Each row was made from one path, in order. Every step used is in the known rows, and no mark comes twice. Write each row's path.
Known rows:
D N R V: -.21 .05 -.09 -.07 -.08 -.26 -.13 -.02 -.24 .03 -.07 .16 .03 .10 .08 .02
 -.21 -.10 -.03 .10
U V R N K: .08 .10 -.73 .09 .01 .30 -.40 .23 .18 .14 -.02 -.15 -.06 .10 .01 -.04
 .09 -.03 -.01 -.06
K Y U V R N: .12 -.13 .13 -.10 .05 .60 .00 .04 .24 -.15 .01 .04 .02 .06 -.10 -.24 .03
 .12 -.09 .13
Y D N K V: -.06 .08 .29 .15 .00 -.13 .53 -.14 -.14 -.13 .07 .14 .02 .05 .10 .29
 -.19 -.09 .18 -.17
D Y U V: .10 -.07 -.20 -.06 -.07 .45 .40 -.06 -.02 -.13 .10 -.09 .20 .12 -.05 .04
 .20 .17 -.06 .24
D N K: -.10 -.08 -.11 .00 -.08 -.46 -.03 .03 -.14 .09 .03 .03 .04 .00 .13 .12
 -.06 -.11 -.05 -.09
S N K: -.04 .02 -.24 .04 -.01 -.59 -.18 -.01 -.09 .27 .01 -.16 .03 -.04 -.04
 .08 -.08 -.05 .01 -.07
U V R: -.06 .05 -.57 .10 -.02 .39 -.16 .11 .21 -.03 .08 -.04 .14 .00 -.12 -.08
 .38 .05 .06 .11
R V: -.14 .12 .08 -.09 -.02 -.05 -.15 -.08 -.26 .00 -.02 .05 -.03 -.02 -.04
 -.11 .11 .03 .11 .11
R N: -.12 .12 .21 -.16 -.02 -.09 .11 -.02 -.11 .00 -.08 .05 .02 -.03 .09 -.06
 -.17 -.05 .02 .08
Y D N: -.13 .07 .09 -.05 -.03 -.26 .52 -.23 .05 -.20 .06 .26 .18 -.03 .04 .05
 -.21 -.01 .15 .05
U V R N K Y: .11 -.14 -.31 .00 .07 .22 -.49 .23 .10 .05 -.01 -.13 -.14 .02 .00 -.06
 .07 .04 -.07 -.08
D Y U: .03 -.02 .35 -.09 -.08 .13 .47 -.10 -.15 -.11 .00 -.03 .11 -.05 .01 .02
 .13 .15 -.07 .23
S N K V R: -.08 .10 .06 .29 .05 -.11 -.12 .13 -.11 .22 .00 -.16 -.03 -.10 -.10 .16
 .06 -.06 .05 -.09
Y U V R N K: .20 .10 -.53 .07 -.01 .49 -.17 .11 .32 .07 -.02 -.10 -.03 .19 -.05 -.12
 .11 .02 -.05 -.01
Y U V R: .07 .04 -.41 .07 -.05 .59 .01 -.01 .34 -.10 .09 .00 .17 .09 -.19 -.15
 .37 .07 .01 .16
D Y U V R N: .13 .09 -.26 -.01 -.01 .74 .24 .11 .13 -.10 -.04 -.09 .09 .08 -.03 -.10
 .06 .20 -.07 .27
S N R: -.14 .03 -.19 -.03 -.03 -.48 -.09 -.06 .00 .20 -.07 -.04 .14 -.03 -.05
 .07 -.21 -.09 -.06 .08
R N K V: -.04 .12 .38 .05 .01 .07 .10 .06 -.30 .09 -.05 -.06 -.14 .04 .14 .19
 -.15 -.15 .02 -.13
N R V: -.14 .12 -.07 -.06 -.06 -.11 -.28 -.05 -.19 .08 -.10 .04 -.07 .05 -.01
 -.04 .00 -.06 .00 .10

Write each row's path:
.16 -.10 .48 -.07 .05 .07 -.24 .07 .10 .00 -.09 -.01 -.20 -.07 .01 -.21
 .01 .05 -.15 -.05 -> V R N K Y U
.01 -.23 .30 -.09 .01 -.36 -.28 .01 -.17 .05 .03 -.07 -.12 -.13 .04 .03
 .16 .00 -.07 -.13 -> N K Y
.10 .04 .27 -.02 .11 -.07 -.14 .00 .16 -.06 -.09 .04 -.23 -.16 .05 -.13
 -.09 .08 .07 -.13 -> V R N K Y D
.00 -.26 .15 -.06 .06 -.66 -.29 -.01 -.16 .18 .03 -.13 -.05 -.13 -.05
 .06 -.12 .03 -.07 -.10 -> S N K Y
.22 -.25 -.24 .05 .02 .36 -.34 .06 .26 -.04 .09 -.09 -.04 .05 -.14 -.13
 .39 .10 -.11 -.05 -> N K Y U V R
.06 -.04 -.30 -.07 -.07 .40 .24 -.14 .19 -.12 .13 .02 .21 .18 -.12 -.07
 .21 .04 .01 .13 -> Y U V
.00 .16 -.11 .06 .00 -.06 -.34 .17 .04 .17 -.12 -.07 -.15 -.08 .07 -.08
 .04 -.07 -.02 -.06 -> V R N K
-.16 .21 .48 .11 .04 .41 .19 .11 -.14 -.04 -.10 .05 -.03 -.09 .03 .03
 -.04 -.07 .06 .06 -> K V R N
-.11 -.18 .55 -.14 .04 -.32 .43 -.23 -.04 -.30 .08 .27 .11 -.11 .05 -.01
 -.22 .09 .06 .02 -> K Y D N
.24 -.23 -.03 -.17 .03 .24 -.08 -.02 .07 -.03 .05 -.07 -.08 .19 .00 -.07
 -.12 .03 -.14 -.07 -> R N K Y U V
-.02 .06 -.12 .01 -.03 -.45 .26 -.15 .04 -.07 .06 .13 .06 .02 .09 .13
 -.15 -.05 .11 -.12 -> Y D N K
-.08 .04 .14 .16 .03 -.28 .07 .00 -.26 .20 .03 -.14 .01 -.01 -.04 .25
 -.11 -.11 .04 -.12 -> S N K V
-.12 .09 -.10 -.04 -.07 -.32 .38 -.20 .11 -.13 -.03 .23 .16 .03 .10 .11
 -.29 -.09 .06 .04 -> Y D N R
-.05 .14 .13 .29 .02 .04 .35 .00 .02 -.11 .03 .12 -.02 -.04 .05 .18 -.03
 -.07 .16 -.14 -> Y D N K V R
.03 -.10 .22 -.04 .07 -.11 -.44 .17 -.04 .07 -.11 -.06 -.22 -.17 .07
 -.11 .00 .02 -.09 -.09 -> V R N K Y
.08 -.10 .32 -.08 .05 -.33 .01 -.17 .01 -.08 .05 .03 -.12 -.11 .01 .03
 .06 .06 .08 -.15 -> N K Y D
